Every row comes from one small tree of marks. Brackets hold a mark, then the marks that hang from it, in alphabetical order. Every link used is in the known rows. Which tree was each row made from?
Known rows
{vuke fovuv miga zuka}: [-0.86  2.19  2.19 -4.49 -0.45 -0.76 -3.68  2.82  1.74  0.72 -1.50 -1.53
 -0.94 -0.93  2.28 -2.17 -1.71 -1.34 -2.06  2.91 -1.20  1.77  2.83]
{vuke fovuv {miga {kurav {vono vikori}}} zuka}: [ 1.81  1.65  2.18 -1.74 -0.35  0.05  1.71  2.14 -0.97  1.63  1.80  1.68
  1.84  2.06  2.80 -3.71 -3.22 -2.13  0.13  3.24  0.20  3.60  2.75]
{tupupu {vuke zuka}}: [-2.73  0.76 -0.75 -2.97 -1.42 -2.29 -1.49  1.72  0.15  1.25 -3.27 -1.29
 -3.06 -5.98  4.16 -0.64 -2.11  2.13  5.39 -1.93 -4.65 -2.83  1.06]
{pasa kurav {zule lenur}}: [-1.53  0.85  0.37 -0.89 -1.41 -2.60 -0.72 -1.48 -1.67  1.35 -3.42  3.81
  1.92  2.39 -2.29  1.56 -1.61  2.25 -1.39  1.55 -4.14  0.18 -0.06]
{sotuk {gopeg {vuke fovuv miga}}}: [-1.66 -0.25  2.44 -2.27  4.81 -0.95  0.69  5.29  3.50 -1.28  1.07 -3.36
 -2.27 -4.24 -2.54 -0.62  0.12 -0.64 -1.18  4.90  4.48  4.23  1.20]
{zule {lenur naded} {pasa {kurav miga vono}}}: [ 3.30 -1.47 -0.64  1.19  2.68  4.87 -2.37 -2.72 -1.28 -1.72  5.47 -2.40
  3.31  2.72 -1.77  2.44  1.95  0.43 -2.09 -1.68  2.59 -3.30  0.36]
{vuke fovuv zuka}: [-3.97  2.13  1.94 -2.83 -1.44 -0.54 -2.25  1.64  1.77  2.47 -4.87 -1.74
  0.68 -4.03  0.55 -2.19  0.01  0.19 -0.90  0.89 -1.73  0.59  1.53]
{gopeg vuke}: [-2.97  0.85  0.92  0.69  3.09 -1.73 -0.03  3.39  0.03 -2.25 -1.00  0.35
 -3.47 -4.62  0.58 -1.78 -0.73  0.92  2.59 -2.01  0.77 -2.36 -1.08]
{miga {kurav pasa vono}}: [-2.40 -0.35 -2.80  4.06  0.38  0.95  2.62  0.18  2.22 -0.90  1.19 -2.49
 -2.31 -1.26  1.58 -3.19  0.24 -0.75  1.51 -0.02  3.78  0.05 -2.29]
{kurav vono}: [-2.76 -0.31  0.13  0.86  0.25  0.66 -0.09 -0.23  1.61 -1.41 -0.57 -0.69
 -0.57 -2.07  4.86  0.10 -1.37  0.82  2.41 -1.29  1.70 -0.68 -1.66]
{tupupu vuke}: [-3.75 -0.55 -0.05 -2.51 -0.45 -3.17 -1.10  2.15  1.17 -0.37 -3.70 -1.73
 -3.81 -6.87  1.82 -1.32 -2.98  2.46  5.41 -2.81 -1.21 -1.55  0.69]
{tupupu {vuke miga zuka}}: [ 0.32  0.61 -0.08 -4.40 -0.62 -1.41 -2.82  3.40 -0.06 -0.37 -0.38 -0.47
 -4.17 -2.59  5.19 -0.97 -3.76  0.66  3.66 -0.22 -4.06 -1.95  1.91]
{vono vikori}: [-0.63  0.47  2.78  0.09 -1.47 -3.12  1.00  0.77  0.53 -0.61 -4.16  0.33
 -0.17 -3.25  3.09 -2.93 -0.17  0.26  2.22 -2.61 -2.14  0.18  1.57]
{sotuk {gopeg {vuke fovuv {miga kurav}}}}: [-2.28  2.36  1.88 -0.98  4.73 -1.85  2.37  5.31  2.47 -1.22  3.24 -1.89
 -2.03 -2.53 -4.54 -3.26 -1.24  0.01 -0.65  7.10  5.59  4.56  2.10]
{lenur naded}: [-3.16  2.07  2.82 -0.85 -2.13 -0.83 -3.78  0.76 -0.98 -2.08 -3.38 -3.09
 -1.79 -5.69  1.06 -2.90  1.68 -0.17  1.40 -2.18 -0.99 -0.99  1.99]
{vuke miga zuka}: [ 1.23  2.27  1.49 -1.95 -0.80 -0.30 -2.84  2.27  1.12 -1.32  0.57  0.37
 -1.84  0.74  5.52 -2.02 -2.55 -1.36 -0.37  1.29 -3.58 -0.71  0.76]
{pasa {kurav vono}}: [-0.61 -0.24  0.48  0.63 -0.97  0.94 -2.19 -0.38  0.12  0.47 -0.97  0.92
  1.97  0.59  3.20 -0.07 -1.75 -0.76  1.05  1.35  1.19 -0.06 -2.98]
{zule {lenur naded} {pasa {kurav miga {vono vikori}}}}: [ 6.12 -2.09  0.69  1.99  1.61  3.41 -0.04 -2.79 -2.46 -0.79  3.80 -1.29
  4.85  3.60 -1.42  1.78  2.69 -0.36 -1.37 -3.22  0.30 -1.68  1.99]
{pasa {kurav miga} zule}: [ 2.15  2.08  1.43 -3.39 -3.39 -1.97 -3.97 -0.48  1.11  0.75 -0.44  2.55
  0.42  3.70 -0.98  2.27 -1.73 -1.18 -2.39  1.59  0.72 -0.22 -1.01]
{pasa {kurav miga vono}}: [ 2.59  0.49 -0.42  0.67 -0.64  2.28 -2.55 -1.31  0.11 -0.92  3.67  0.19
  1.99  3.01  2.63  1.96 -3.63 -1.20  0.10  0.25  3.46 -1.32 -2.02]
{pasa kurav zule}: [-0.57  1.41  1.58 -4.30 -3.66 -3.49 -3.36  0.00 -0.02  2.18 -5.48  4.14
  0.12  0.52 -0.23  0.76  0.08 -0.19 -1.02  1.80 -1.73  0.09 -1.78]
{pasa {kurav miga {vono vikori}} {zule {lenur naded}}}: [ 4.92  0.14  1.89 -0.07 -1.80  0.95  0.42 -3.88 -5.62  0.38  2.64  2.73
  5.69  4.46 -1.88  4.41 -0.45 -0.73  0.38 -1.22 -2.63  0.67  1.96]

Write each row's tree
[ 0.59 -0.73 -0.52  3.47 -0.90 -0.48  5.43 -2.04 -4.17  0.78  0.26 -0.22
  0.92 -0.41 -3.35 -0.78  2.89 -0.13  1.16 -1.43 -1.65  1.98  0.99] -> {miga {kurav {pasa {zule {lenur naded}}} {vono vikori}}}
[ 2.27  0.37  0.61  0.87  1.01  3.05 -3.83 -1.41 -0.60 -1.51  2.16 -2.22
  1.98  1.88 -3.21 -0.17  2.65  0.57 -3.17 -1.57  0.39 -3.40  2.43] -> {zule {lenur naded} {pasa {kurav miga}}}
[-2.39 -1.36 -3.24  4.00  1.36  0.38  5.09 -1.89  0.29 -0.43  1.14  0.71
 -1.57  1.55 -1.89  0.38  0.16  1.14  0.07  0.97 -0.06  0.58 -1.84] -> {miga {kurav {pasa {zule lenur}} vono}}
[-2.63 -1.95 -1.76  1.59  0.22 -1.27  1.45 -0.73  1.76 -0.36 -3.67 -0.55
 -1.94 -0.94 -1.85  1.10  2.09  1.38 -1.92 -1.15 -2.85  0.29 -0.49] -> {kurav {pasa {zule lenur}}}
[ 4.04 -1.60 -1.02 -0.48  1.95  3.43 -3.34 -0.57  3.82 -0.20  3.27  0.23
  1.91  3.95  2.35  1.92  0.84 -0.55 -2.42 -0.42  5.08 -2.38 -2.43] -> {zule {pasa {kurav miga vono}}}
[-1.12  4.69  1.37 -2.24  2.69 -1.29 -0.40  4.92 -1.21  0.83  1.71  1.37
 -1.61 -0.22 -1.66 -4.62 -3.10 -0.84 -0.14  4.03  1.24  0.95  2.59] -> {gopeg {vuke fovuv {miga kurav} zuka}}
[-2.81 -0.06 -1.38  2.85 -0.58  1.48  3.05 -2.15 -2.90 -0.69  1.50 -1.32
 -0.69 -0.38 -3.33  0.01  2.17  1.00  0.36  0.12 -0.30  0.51 -0.11] -> {miga {kurav {pasa {zule {lenur naded}}} vono}}
[ 3.50 -3.69 -2.94  3.16  1.16  1.38  5.09 -2.41  0.52 -0.53  2.93  0.18
  0.54  3.51 -0.34  4.08  0.36 -0.23 -1.78 -3.51 -0.93  0.83 -0.47] -> {kurav miga {pasa {zule lenur}} {vono vikori}}
[-3.10  1.12 -0.57  2.14 -2.16 -0.76  1.97 -1.15 -2.03 -0.63 -1.68 -1.43
 -1.94 -1.60 -5.59 -2.67  2.65  0.87 -0.53  0.06 -1.09  0.65  2.09] -> {miga {kurav {pasa {zule {lenur naded}}}}}
[ 1.06 -0.77 -0.47  0.73 -2.20 -2.52  4.97 -0.50  0.75  1.44 -1.76  2.54
 -1.03  0.56  0.74 -0.70  1.87 -1.42  0.53 -0.33  0.60  2.73 -2.72] -> {miga {kurav {pasa zule} {vono vikori}}}
[-3.93  1.06  2.14 -0.59 -2.01 -1.60 -0.99 -1.63 -2.84 -1.57 -3.02 -0.31
 -0.12 -2.58 -2.41  0.16  1.40  2.57  0.79 -0.99 -4.61 -0.30  2.62] -> {pasa {zule {lenur naded}}}
[-1.29 -0.14 -2.34  0.51 -1.35 -0.54  2.67 -0.48  2.02  0.60 -0.57  1.28
 -2.49 -0.03 -0.10 -0.72  1.05 -0.75 -0.07  1.33  2.41  0.81 -3.43] -> {miga {kurav {pasa zule} vono}}
[ 1.40 -1.90 -2.70  2.47  0.01  4.26  0.77 -2.84 -1.63 -1.85  4.51 -3.75
 -0.52  0.90 -2.76  4.35  2.24 -1.07 -1.15 -2.36  0.81 -0.49  0.11] -> {kurav miga {pasa {zule {lenur naded}}} vono}
[ 0.07  2.76  0.25 -1.13  3.63  1.42  0.95  4.11 -1.45  0.91  4.91  1.66
 -0.87  0.74  0.15 -1.73 -3.68 -1.36  0.90  4.01  2.89  1.00  1.03] -> {gopeg {vuke fovuv {miga {kurav vono}} zuka}}
[ 1.76  0.89 -0.33 -0.15 -0.69 -0.72 -1.29 -2.68 -0.72  0.19  0.92  3.04
  2.33  4.87 -2.90  2.83 -3.23  1.73 -2.57  1.24 -1.50 -0.68  0.59] -> {pasa {kurav miga} {zule lenur}}
[-1.50 -2.21 -1.54  1.85 -0.13  1.98  1.27 -2.30 -2.17 -0.34 -0.08 -2.94
 -1.03 -1.98 -1.83  2.47  3.84 -0.22  0.50 -1.90 -1.37  0.23 -1.00] -> {kurav {pasa {zule {lenur naded}}} vono}
[ 0.97 -1.60  0.01 -0.57  1.34  0.97 -3.03  0.14  3.41 -0.04 -1.47  0.93
  1.38  1.25  2.60  0.90  2.75 -0.43 -1.63 -0.14  2.76 -1.93 -3.29] -> {zule {pasa {kurav vono}}}
[ 0.64 -1.23 -0.79  3.79 -0.54 -0.70  4.80  0.52  1.05  0.47 -0.04 -0.96
 -1.16 -0.77  2.27 -4.04  1.14 -1.71  2.21 -1.37  2.09  1.42 -1.41] -> {miga {kurav pasa {vono vikori}}}
[-1.22 -2.38 -1.96 -0.05 -0.75  0.57  0.36  0.02  2.61  0.08 -1.72 -0.44
 -2.76 -1.17  1.57  2.78  2.40 -1.58 -0.96 -0.87  1.54  1.34 -4.34] -> {kurav {pasa zule} vono}
[ 1.66  0.88  0.58 -4.86 -0.19 -1.82  2.32  2.74 -2.09  3.02  0.81  0.74
  0.68 -1.69  2.18 -2.63 -5.24 -0.17  4.05  1.89 -0.89  2.12  3.27] -> {tupupu {vuke fovuv {miga {kurav {vono vikori}}} zuka}}
[ 3.25 -3.81 -0.23  2.60  3.22  0.82  2.49 -1.06  0.10  1.16 -0.89  2.15
  5.04  2.84  1.46  0.37  1.39  1.23 -0.76 -1.73 -1.14 -1.55 -0.72] -> {zule lenur {pasa {kurav {vono vikori}}}}
[ 3.08  0.30  0.03 -2.69 -2.38  1.19 -2.66 -1.99  0.16  1.07  2.01  3.77
  1.75  5.03  0.94  4.70 -2.36 -1.36 -0.94  1.56  2.22 -0.15 -3.38] -> {pasa {kurav miga vono} zule}
[-0.24 -0.49  0.91 -0.62 -1.74  0.92 -1.54 -3.23 -4.80  0.38 -0.36  1.75
  3.35  0.66 -2.00  3.51  0.80  0.69  0.70  1.33 -2.37  0.37 -0.11] -> {pasa {kurav vono} {zule {lenur naded}}}
[ 1.18 -0.27 -1.72 -0.98 -1.36 -0.30 -1.88  0.43  4.12 -0.43 -0.16 -1.04
 -3.79  0.51 -0.60  1.47  1.98 -1.73 -3.37 -1.65  1.53 -0.21 -1.61] -> {kurav miga {pasa zule}}
[ 2.55 -0.78 -1.05  2.07  2.77  1.66 -1.59 -0.23  2.82 -0.85  2.30  0.00
  1.92  3.77 -2.02  0.26  0.39  1.96 -3.81 -1.57  0.72 -2.98  0.89] -> {zule lenur {pasa {kurav miga}}}
[-0.86 -0.45  1.39  0.60  1.26  0.88 -2.94 -0.55 -0.90 -0.62 -2.07 -1.86
  2.19 -0.90 -2.65 -1.76  4.50  1.62 -1.95 -1.27 -1.61 -2.09  1.75] -> {zule {lenur naded} {pasa kurav}}
[ 0.40 -1.72 -2.09  4.01  0.33 -0.94  7.72 -2.06 -1.36  0.95  0.23  2.38
  0.66  1.97 -1.27 -0.20  0.45  1.15  0.96 -1.08 -2.18  2.06 -0.27] -> {miga {kurav {pasa {zule lenur}} {vono vikori}}}
